What can hang from each mark
B: P
T: F
U: F Y
Y: H U X
X: Q Y
P: B G Y
F: T
Q: X

Known rows, with every way that one mark hangs from another
Y{H U X{Q}}: 181 315 -10 31 -30 448 -1 18 393 -253 179 148 -251 141 274 -89 173 -108 224 -410
P{G Y{X{Q}}}: -235 51 -15 -113 -46 260 -103 121 229 9 155 -49 -167 235 -84 -146 51 -117 272 -215
P{B Y}: -73 -65 -140 88 27 -113 -85 206 156 -31 -137 -190 132 222 -16 -14 50 -101 21 -42
B{P{G Y}}: -64 57 -294 59 -7 9 -57 112 218 56 -41 -176 45 368 -15 100 -224 -181 167 -45
U{F Y{H}}: 48 288 -255 173 -230 -123 424 65 195 -120 351 252 -129 -98 -68 199 8 -89 145 -287
X{Q Y{H U{F}}}: 460 402 -235 135 -27 394 313 23 134 -412 213 235 -153 205 197 26 -131 -346 206 -120
B{P{Y{X}}}: -79 152 134 -38 -88 180 107 264 298 -109 -28 -177 77 145 121 18 -36 -17 44 -155
Y{H U X}: 284 304 -76 107 -111 260 51 23 369 -243 134 127 -165 89 371 27 113 -117 139 -321
Q{X{Y{U}}}: 446 195 -143 -31 38 187 59 51 15 -51 92 40 36 400 173 -124 -133 -363 137 -22
F{T}: -65 133 108 36 -192 -175 41 90 -169 -205 -105 -109 -72 -30 -72 81 87 82 -142 130
Y{H U{F} X{Q}}: 137 458 -34 33 -244 495 267 47 422 -332 283 247 -384 -37 202 -45 115 -79 180 -333
Y{H U{F{T}} X{Q}}: 99 577 64 78 -432 315 308 141 241 -551 195 132 -472 -84 126 46 239 -3 32 -192
P{B G}: -206 -157 -339 49 9 -34 -182 42 105 115 -12 -180 -216 276 -80 -94 33 -67 215 -89
P{B Y{U}}: 133 35 -278 218 -26 -64 -112 142 340 -45 -152 -129 93 271 154 15 65 -169 24 -91
T{F}: 28 130 189 60 -95 -16 154 151 44 -223 71 -43 -30 -39 -106 65 113 86 -54 181
U{F{T} Y{X}}: -274 266 160 45 -560 -177 489 224 38 -211 294 41 -292 -286 -167 118 211 208 -71 -129
Q{X{Y}}: 264 111 -4 -137 89 127 92 117 -142 -15 97 -15 61 323 -36 -139 -147 -309 130 6
Y{U X{Q}}: -10 143 121 -48 -59 410 -19 12 304 -79 117 61 -215 46 167 -169 172 42 116 -242
P{B G Y}: -162 -110 -382 103 6 -113 -170 134 195 81 -65 -204 -30 389 -88 -16 -20 -196 188 -76
X{Q Y}: 101 13 59 -93 213 256 29 52 -163 -127 66 -27 56 234 -9 -138 -96 -188 148 -13
Q{X}: 35 105 17 -146 -23 60 7 33 37 108 83 10 -58 129 -86 -124 7 -114 71 -69
X{Q Y{H U{F{T}}}}: 406 543 -123 170 -213 220 335 101 -38 -619 116 117 -228 183 132 117 -25 -286 72 21
Y{H U{F} X}: 260 423 -123 136 -331 318 342 51 382 -321 247 220 -324 -87 301 71 78 -87 89 -255

Rows
-98 220 53 3 -27 183 142 130 327 -73 368 143 -171 58 -8 -32 216 -29 309 -583 -> U{Y{H X{Q}}}
-201 467 126 41 -441 48 452 229 161 -381 396 144 -393 -142 -162 100 267 81 118 -366 -> U{F{T} Y{H X{Q}}}
286 217 -61 -4 234 295 58 74 -42 -287 122 62 37 322 104 -44 -84 -325 250 -172 -> X{Q Y{H}}
102 255 -408 143 15 49 -36 120 308 -113 11 -106 14 459 116 176 -213 -312 258 -213 -> B{P{G Y{H}}}
288 457 -586 268 -251 161 203 70 489 -243 122 59 -169 349 212 244 -256 -348 205 -170 -> B{P{G Y{H U{F}}}}
547 621 -192 102 -337 98 398 147 -45 -508 152 120 -200 278 142 106 -95 -396 44 25 -> Q{X{Y{H U{F{T}}}}}
610 269 -280 186 101 167 66 19 81 -314 80 115 66 331 383 79 -153 -398 173 -129 -> X{Y{H U}}
-75 377 192 -4 -468 267 298 114 157 -389 137 53 -441 -159 15 -36 229 138 -70 -31 -> Y{U{F{T}} X{Q}}
602 497 -307 63 -142 276 355 75 127 -314 268 228 -146 294 214 9 -185 -471 171 -108 -> Q{X{Y{H U{F}}}}
9 416 -136 210 -419 -320 451 152 34 -346 232 132 -202 -122 -136 292 108 -3 -7 -159 -> U{F{T} Y{H}}
111 128 -262 169 65 -83 -52 215 270 -187 -82 -115 89 315 91 100 49 -247 122 -207 -> P{B Y{H}}
-201 126 46 5 -373 14 456 140 215 -5 378 145 -230 -256 -101 21 104 134 74 -253 -> U{F Y{X}}
-167 -23 26 4 -72 51 -8 297 265 -77 -39 -202 0 157 54 -88 162 -35 61 -181 -> P{B Y{X}}
-29 252 142 -94 29 383 38 94 236 -225 181 83 -211 74 80 -102 152 -40 236 -370 -> Y{H X{Q}}
2 204 -29 58 -116 -7 184 129 301 -77 314 140 -96 3 85 51 150 -33 226 -500 -> U{Y{H X}}
45 -15 -511 213 -52 -75 -221 73 348 58 -73 -140 -74 454 92 -9 -3 -250 187 -106 -> P{B G Y{U}}
197 551 -19 162 -521 140 365 140 204 -548 162 112 -396 -123 232 157 172 -9 -47 -119 -> Y{H U{F{T}} X}
220 246 -209 206 -100 154 -23 242 540 -266 -5 -51 -60 302 348 24 168 -230 167 -380 -> P{B Y{H U X}}
83 243 -1 35 -359 284 301 21 290 -168 202 148 -301 -192 186 -19 80 66 -9 -111 -> Y{U{F} X}
110 330 -72 165 -447 -84 285 39 22 -342 17 40 -255 -149 56 160 80 56 -196 179 -> Y{U{F{T}}}
